Each row comes from the steps of one walk. Every step used is in the known rows, and no mark comes twice. Write the walk behind each row, first mark first.
Known rows:
sefafa > pumi > pomobav: [ 2.78 -1.62  0.60 -2.04 -2.55 -2.94  1.17  1.44  3.31  0.27  1.89  0.56
  2.58 -3.69  0.45  1.37 -0.74  2.85 -0.87  0.20 -2.87  0.20 -0.26  3.65
  5.78 -2.25 -1.21]
pomobav > pumi > sefafa > buti: [ 5.79 -1.60 -2.92 -1.12 -1.07  2.49 -0.39 -2.30  3.63  0.98 -2.27 -0.74
 -1.34 -4.52 -0.41  5.34  1.14  2.59 -2.08 -4.08 -1.86  0.18 -0.02  3.20
  0.62 -0.87 -1.50]
nifefa > sefafa > pumi > pomobav > buti > boliner: [ 7.12  1.70 -2.38 -0.59 -3.04  0.52  3.31 -1.70  5.21  0.12  1.76 -1.70
  1.46 -4.58 -2.51  1.04 -1.94 -0.15 -1.13  0.60 -2.01 -3.06 -1.33  4.40
  4.77 -2.62 -0.98]
varem > buti > boliner: [ 6.16  0.57 -1.36 -4.46  1.38 -2.02  4.50  2.91 -0.74 -5.86  0.58 -0.43
  6.24 -2.02 -3.85  2.41 -0.44  1.25  0.82  0.87 -3.28 -5.21 -1.65  5.59
  5.31 -3.29 -0.49]
sefafa > pumi > pomobav > buti: [ 3.75 -2.80  0.05 -1.08 -2.17 -0.72 -0.01 -0.30  4.65  0.50  1.45 -0.73
  1.96 -5.86 -1.27  2.76 -1.96  2.51 -1.21  1.04 -1.88 -1.63  0.09  5.71
  5.59 -2.87 -1.97]
pomobav > buti > varem > nifefa: [ 2.85 -2.44 -4.43  2.56  0.33  1.47 -0.96  2.51 -0.61 -1.74  2.28 -0.18
  3.45 -5.71 -1.35  4.34  1.09  0.07 -1.60  1.89 -0.21 -4.35 -0.14  4.29
  3.43  0.97 -1.84]
pumi > sefafa > buti > boliner: [ 5.66  1.55 -2.94 -2.64 -0.04 -1.68  2.98  1.55  1.33  0.38 -0.37 -2.22
  1.23 -5.39  0.75  3.40  1.64 -0.92 -2.33 -1.53 -4.09 -2.64 -0.67  2.79
  2.51 -0.91  2.20]
pomobav > buti > boliner: [ 6.09 -0.56 -2.52 -1.31  0.73  2.30  1.54  2.15  2.68 -3.79  2.37 -0.18
  5.07 -5.16 -3.92  3.71 -1.21  1.84 -0.24  1.29 -3.16 -6.64  0.20  6.63
  4.87 -2.78  0.28]
nifefa > sefafa > buti > varem: [ 3.94  1.76 -4.09  0.82 -1.50  1.52  0.28 -0.40  0.34 -0.91  1.61 -3.00
 -0.29 -5.05 -0.91  0.90 -0.28 -2.50 -0.33  0.87 -3.72  0.35 -3.29  3.67
  0.98  0.77  0.11]
pomobav > pumi > sefafa: [ 5.01 -1.46 -3.09  1.14 -0.61  2.92  0.92 -0.98  3.27  0.13 -1.34  2.85
 -0.64 -3.48  0.41  5.06  0.71  3.90 -1.01 -3.53 -2.48 -0.51  0.64  1.36
  0.70 -2.01 -0.45]
boliner > pumi > sefafa: [ 1.53 -2.05 -1.45  2.70 -2.32  0.31  0.71  1.52 -0.15  0.39 -0.76  0.73
  2.64 -4.66  3.19  4.80 -2.98  2.95  1.77 -0.50 -2.48  1.87  1.90  1.00
 -0.14 -3.71  1.75]
buti > pomobav: [ 2.27 -1.62 -1.42 -1.38 -0.75 -2.02 -1.65  5.14 -2.65 -4.88  2.18  0.39
  3.10 -2.70  3.87  0.81 -0.03  4.43  0.57 -0.20 -5.27 -1.00 -2.96  4.56
  4.93 -1.99 -1.10]
nifefa > sefafa: [ 3.84  0.17 -2.89  0.79 -2.58  2.87  1.09  0.26  0.02 -2.91  1.99  0.22
  1.61 -3.99 -0.32  0.26 -1.59  2.67  0.35  0.42 -3.52 -0.42 -2.49  3.04
  1.26 -3.05  0.22]
nifefa > sefafa > pumi > pomobav > buti > varem: [ 4.46  0.80 -3.02  2.79 -2.37  0.80  1.56 -1.95  4.27  1.75  1.54 -1.27
 -1.28 -5.58 -0.74  1.23 -1.97 -2.20 -0.21  1.62 -2.23 -0.43 -1.73  2.93
  3.22 -0.98 -1.16]
pumi > sefafa: [ 2.65 -0.91 -2.79  1.41 -0.81  0.17  1.97  1.96 -0.03  0.04  0.39  1.47
 -0.01 -5.31  3.22  2.84  0.21  2.28 -0.53 -0.74 -4.35 -0.61 -0.33  0.83
  1.02 -2.81  2.15]
buti > pomobav > pumi: [ 4.42 -2.40 -1.67 -1.29 -0.65  0.52 -2.50  2.52  0.59 -4.31  0.59  1.39
  2.01 -0.79  1.67  2.79  0.45  5.63  0.36 -2.86 -3.32 -0.88 -2.14  4.45
  4.53 -1.40 -3.24]
pomobav > pumi > sefafa > nifefa: [ 5.06 -3.35 -2.69 -0.06  0.46  2.12  1.25 -0.63  4.29  0.48 -0.62  2.16
  0.47 -1.65  1.56  5.84  1.91  5.81  0.00 -2.45 -1.55 -2.43  0.98  2.43
  2.99 -1.45 -0.75]
boliner > pumi > pomobav: [ 0.38 -4.17  1.03  1.06 -2.47 -2.16 -1.36  4.11 -0.11 -2.00  1.10  1.06
  4.84 -3.79  2.83  2.43 -3.40  3.46  0.63  1.00 -2.96  2.87  0.04  3.76
  2.58 -2.80  1.20]
pomobav > buti > sefafa: [ 6.88 -3.67 -5.35  2.95  1.23  2.27  0.03  0.50  0.13 -0.93  0.42  1.31
  2.59 -6.23 -0.08  4.29 -0.15  4.21 -0.50  0.26 -2.10 -3.51 -2.02  3.64
  3.08 -2.54 -0.28]
boliner > pumi > pomobav > buti > varem: [ 0.60 -4.04 -0.55  4.44 -0.91 -0.55 -2.11  2.72  0.99 -0.63  1.47  0.30
  3.13 -5.74  1.61  3.99 -4.05 -0.21  1.27  2.45 -2.58  1.11  0.23  4.58
  2.32 -1.40  1.04]
nifefa > sefafa > pumi > pomobav: [ 4.07  0.44 -1.32 -0.13 -4.20 -0.41  2.25 -1.00  3.12  0.33  1.40 -0.67
  0.32 -3.70  0.23 -0.25 -1.56  1.65 -0.89  0.21 -2.51  1.15 -2.19  2.48
  3.55 -2.58 -1.09]
boliner > pumi > pomobav > buti: [ 1.59 -5.29  0.29  2.33 -2.08  0.15 -2.65  2.19  1.02 -1.89  0.92 -0.17
  4.22 -6.15  1.13  3.66 -4.90  2.88  0.32  1.86 -1.64  1.32  0.22  5.74
  2.60 -3.40  0.16]
nifefa > sefafa > pumi > pomobav > buti: [ 5.19 -0.40 -1.89  0.65 -3.85  1.60  1.16 -2.71  4.08  0.43  1.14 -1.59
 -0.08 -5.91 -1.23  0.98 -2.76  1.09 -0.94  0.93 -1.57 -0.46 -1.76  4.25
  3.39 -3.21 -1.77]

Write each row's walk:
[ 6.85 -2.27 -4.06 -0.61  1.95 -2.00  2.66  1.30 -3.09 -3.02 -1.14  1.04
  3.74 -3.33  0.08  2.84  0.80  3.56  0.66 -0.14 -1.96 -2.08 -3.81  2.45
  3.73 -3.25 -0.89] -> varem > buti > sefafa
[ 2.43 -4.52 -0.78  0.93 -0.97 -0.08 -1.78  2.57  1.23 -2.27  2.55  0.66
  1.85 -7.39  1.22  1.77 -1.96  2.27 -2.21  2.17 -3.50 -1.20 -2.10  6.27
  3.91 -2.50  0.22] -> pumi > pomobav > buti
[ 4.71 -0.95 -3.67 -2.33 -3.67  0.50 -0.50  0.51 -2.32 -2.27  1.08 -3.81
  3.29 -4.80 -0.43  1.09  1.71  2.03 -4.12 -0.56  1.18 -0.43 -3.00  3.86
  2.05  0.43 -2.84] -> varem > nifefa > sefafa > buti
[ 6.49  1.96 -2.30 -2.18 -2.89  1.17  1.48 -0.23  1.43 -1.92  0.35 -4.24
  4.06 -3.50 -2.70  2.10 -2.34  0.12  0.33 -0.38 -1.88 -0.56 -1.16  4.75
  1.63 -1.85  0.32] -> nifefa > sefafa > buti > boliner > pumi
[ 5.24 -0.84 -2.48  1.85 -0.48  1.90  2.10  0.91  2.76 -0.63 -0.30 -0.86
  3.93 -5.87 -1.06  5.96 -2.97  1.09  1.01  0.49 -1.66 -4.10  2.62  4.12
  2.11 -3.86  1.80] -> pomobav > buti > boliner > pumi > sefafa
[ 4.85 -1.50 -2.73 -0.05 -4.44  0.09  0.66 -1.07  1.03  0.03  1.02 -1.95
  2.33 -5.23 -0.64  1.39  0.15  2.05 -4.16  0.15  2.53 -1.54 -1.31  3.35
  4.11 -0.99 -3.81] -> varem > nifefa > sefafa > pumi > pomobav > buti
[ 4.32  0.84 -1.83  0.60 -0.87 -1.10  4.05  3.33  1.13 -0.78 -0.30  0.51
  4.86 -2.67  0.83  4.71 -1.37  1.30  1.59 -0.84 -3.10 -2.12  2.24  1.27
  2.19 -2.82  2.96] -> buti > boliner > pumi > sefafa
[ 4.81  0.09 -5.09  2.47 -1.68  2.40  0.74 -1.58  1.81  0.63  1.33 -2.04
  1.65 -5.19 -2.89  3.60  0.21 -0.75 -1.09  1.23  1.37 -3.68  0.12  3.19
  3.20  0.64 -3.33] -> pomobav > buti > varem > nifefa > sefafa > pumi
[ 5.52 -6.52 -3.11  2.37  1.37 -2.19 -0.15  2.52  0.67 -0.06  1.70  1.18
  2.49 -5.38  4.13  2.64  1.46  4.30 -1.84  1.77 -2.07 -2.99 -3.40  4.51
  5.93 -1.29  0.75] -> pumi > pomobav > buti > sefafa > nifefa
[ 5.13 -1.12 -4.81  0.61 -0.44  0.49 -0.19 -0.75  1.53  1.88 -2.26 -0.96
 -0.83 -3.76  0.62  6.09  4.00 -0.36 -3.67 -3.92  0.24 -0.33 -0.09  1.08
  0.76  2.90 -2.47] -> pomobav > pumi > sefafa > buti > varem > nifefa
[ 4.65  0.50 -2.82 -1.93 -2.62  0.01 -1.69  0.62 -1.65 -3.37  1.15 -4.54
  0.12 -4.56  2.01 -0.50 -0.56  1.36 -1.08 -0.36 -3.68  0.78 -5.11  5.12
  2.87 -1.23 -1.68] -> nifefa > sefafa > buti > pomobav
[ 1.58 -3.77 -2.56  2.84 -0.06 -2.02 -1.45  4.17 -0.96 -1.13  2.57  0.36
  2.21 -6.33  2.04  2.20  0.93 -1.26 -3.57  2.09 -1.49 -1.84 -1.96  4.06
  4.25  1.32 -0.82] -> pumi > pomobav > buti > varem > nifefa
[ 1.42 -1.33 -3.78  1.19  0.21 -1.77  0.52  4.89 -2.58 -1.76  2.44  1.44
  4.44 -2.60  0.86  2.57  3.00  0.25 -1.57  0.52 -1.47 -2.32 -0.70  1.58
  3.65  2.45 -0.88] -> buti > varem > nifefa
[ 5.22 -0.15 -0.44 -3.16  0.40 -2.07  3.42  2.59 -0.71 -5.38 -0.42 -0.90
  7.98 -1.38 -3.52  4.04 -2.60  1.71  2.58  0.94 -2.01 -3.09  0.44  5.35
  4.24 -4.18 -0.30] -> varem > buti > boliner > pumi
[ 6.48  0.02 -3.12 -2.04 -2.85  2.28 -2.25 -1.54  0.75 -3.16 -0.30 -3.63
 -0.72 -3.23  0.24  1.05 -0.24  2.41 -1.30 -2.69 -2.19  1.06 -4.55  5.45
  2.36 -0.49 -3.70] -> nifefa > sefafa > buti > pomobav > pumi
[ 4.15 -7.15 -1.57  3.40  0.08 -1.64 -1.18  2.20  0.82  0.28  0.38  0.24
  4.68 -4.25  4.03  4.68 -1.88  5.19  1.01  1.71 -0.32 -0.52 -0.83  4.57
  4.60 -2.22  0.78] -> boliner > pumi > pomobav > buti > sefafa > nifefa
[ 4.66 -2.20 -1.13 -0.39 -0.08 -1.19  0.85  3.86  2.13 -2.79  2.80  0.26
  3.78 -5.92 -0.36  1.91 -1.10  0.54 -2.17  1.83 -4.13 -4.12 -1.50  6.32
  5.35 -1.95  1.25] -> pumi > pomobav > buti > boliner
[ 2.72  0.65 -3.77  2.04 -2.55 -3.00  2.14  1.76  0.01  1.21  1.66 -0.06
  1.50 -2.67  1.43  0.85  2.31 -2.14 -2.38  0.25 -0.13 -0.19 -1.89 -0.13
  3.91  2.48 -1.84] -> buti > varem > nifefa > sefafa > pumi > pomobav
[ 5.16  1.70 -2.52 -0.81 -3.77  2.27  2.36 -2.46  3.10 -0.35  1.20 -0.84
  1.52 -3.01 -2.33  1.28 -1.73  2.90  0.99 -0.34 -1.85 -0.76 -0.65  2.67
  2.73 -3.39 -1.82] -> nifefa > sefafa > pumi
[ 6.01 -4.43 -4.33  0.47  2.39 -1.79  1.89  2.98 -0.49 -0.49  1.43  2.36
  4.76 -1.53  3.33  3.44  3.21  6.92  1.13  0.22 -2.23 -3.70 -2.28  2.02
  5.64 -0.94  0.83] -> buti > sefafa > nifefa
[ 3.44 -0.44 -2.47 -1.05 -1.08 -2.68 -1.01  2.18 -1.78 -0.33 -0.59 -3.20
 -1.45 -6.09  5.60  1.95  1.25  0.91 -1.84 -1.58 -4.51  0.62 -3.19  3.08
  2.63 -0.74  0.04] -> pumi > sefafa > buti > pomobav
[ 5.37 -4.94 -3.42  3.15  0.51 -1.15 -0.70  2.26  0.06 -0.41  0.96  1.71
  1.41 -6.71  3.20  2.31  0.20  2.68 -2.30  0.77 -3.15 -1.32 -3.68  3.69
  3.86 -1.76  0.64] -> pumi > pomobav > buti > sefafa
[ 3.73 -1.04 -3.77 -0.03 -3.22  1.18  0.67  1.69 -2.77 -3.03  1.72 -0.32
  3.85 -3.26  0.27  0.89  1.23  3.47 -2.80  0.02  0.39 -1.28 -2.36  1.97
  2.00 -0.72 -1.96] -> varem > nifefa > sefafa
[ 7.10  2.66 -3.39 -2.91 -1.89  1.15  2.22 -0.11  1.47 -2.79  1.37 -3.59
  2.58 -3.80 -2.96  0.92 -0.26 -0.40 -1.15 -0.25 -3.30 -2.51 -2.72  4.97
  2.75 -1.02  0.37] -> nifefa > sefafa > buti > boliner
[ 1.75 -3.17 -2.67  5.10 -2.91 -0.09 -1.44  1.66 -1.04 -0.34  0.86 -1.08
  3.01 -5.59  2.02  2.93 -2.76 -0.85 -1.07  1.96  0.91  1.40 -0.90  2.92
  1.31 -0.02 -0.79] -> boliner > pumi > pomobav > buti > varem > nifefa > sefafa
[ 6.49  1.33 -3.84 -3.43 -2.68 -0.54  1.53  1.55 -1.44 -2.95  1.08 -3.76
  4.98 -3.38 -2.04  1.22  2.57  0.58 -4.22 -0.90  0.78 -3.27 -2.55  3.85
  3.24  0.94 -1.78] -> varem > nifefa > sefafa > buti > boliner
[ 3.88 -0.88 -5.47  3.73 -0.64  3.00 -0.31  0.62 -1.09 -1.37  2.14 -1.05
  1.71 -6.05 -1.20  2.86  0.38 -0.95 -1.55  1.90  0.07 -3.44 -1.15  3.51
  1.88  0.83 -1.82] -> pomobav > buti > varem > nifefa > sefafa
[ 5.03 -0.28 -0.72 -4.36 -1.05 -0.92  0.34  2.27  1.70 -2.62  0.24 -3.58
  6.76 -3.20 -2.93  4.31 -1.49  1.32  0.41 -0.33 -2.51 -1.90  0.61  6.37
  3.83 -1.27  0.40] -> sefafa > buti > boliner > pumi
[ 5.49 -2.33 -2.18  0.88  0.78  1.16  2.30  1.44  3.57 -0.51  0.65 -1.26
  4.97 -4.62 -0.34  6.47 -1.76  2.74  1.79  1.35 -0.84 -5.48  2.60  5.42
  4.11 -3.20  1.64] -> pomobav > buti > boliner > pumi > sefafa > nifefa
[ 5.51  0.91 -1.38 -1.53 -3.32 -1.07  1.10  0.87  1.32 -1.86  0.73 -3.81
  3.06 -4.12 -0.35  0.95 -2.13 -1.13 -1.15  0.19 -2.58  1.02 -2.58  4.59
  2.18 -1.09  1.04] -> nifefa > sefafa > buti > boliner > pumi > pomobav
[ 6.92 -4.09 -3.67 -1.28  3.21 -3.13  3.15  1.52 -2.34 -2.73 -0.40  0.64
  5.05 -1.65  1.11  3.57  2.06  5.31  1.31  0.94 -1.17 -3.92 -3.47  3.77
  5.71 -2.81 -0.69] -> varem > buti > sefafa > nifefa
[ 2.47 -1.87 -1.26  0.42 -2.13 -0.38 -0.52  0.37  0.20  1.06 -1.82 -2.74
  1.75 -5.89  2.14  4.94 -2.45  1.63  0.46 -0.88 -1.82  2.61  1.03  2.71
 -0.24 -2.56  0.99] -> boliner > pumi > sefafa > buti
[ 2.74 -2.71 -2.42  0.14  0.69 -1.02  2.36  2.35  0.88  0.30  1.30  0.88
  1.24 -3.74  4.67  3.62  1.51  4.34  0.37  0.62 -3.20 -2.66 -0.01  2.35
  3.41 -2.06  2.06] -> pumi > sefafa > nifefa
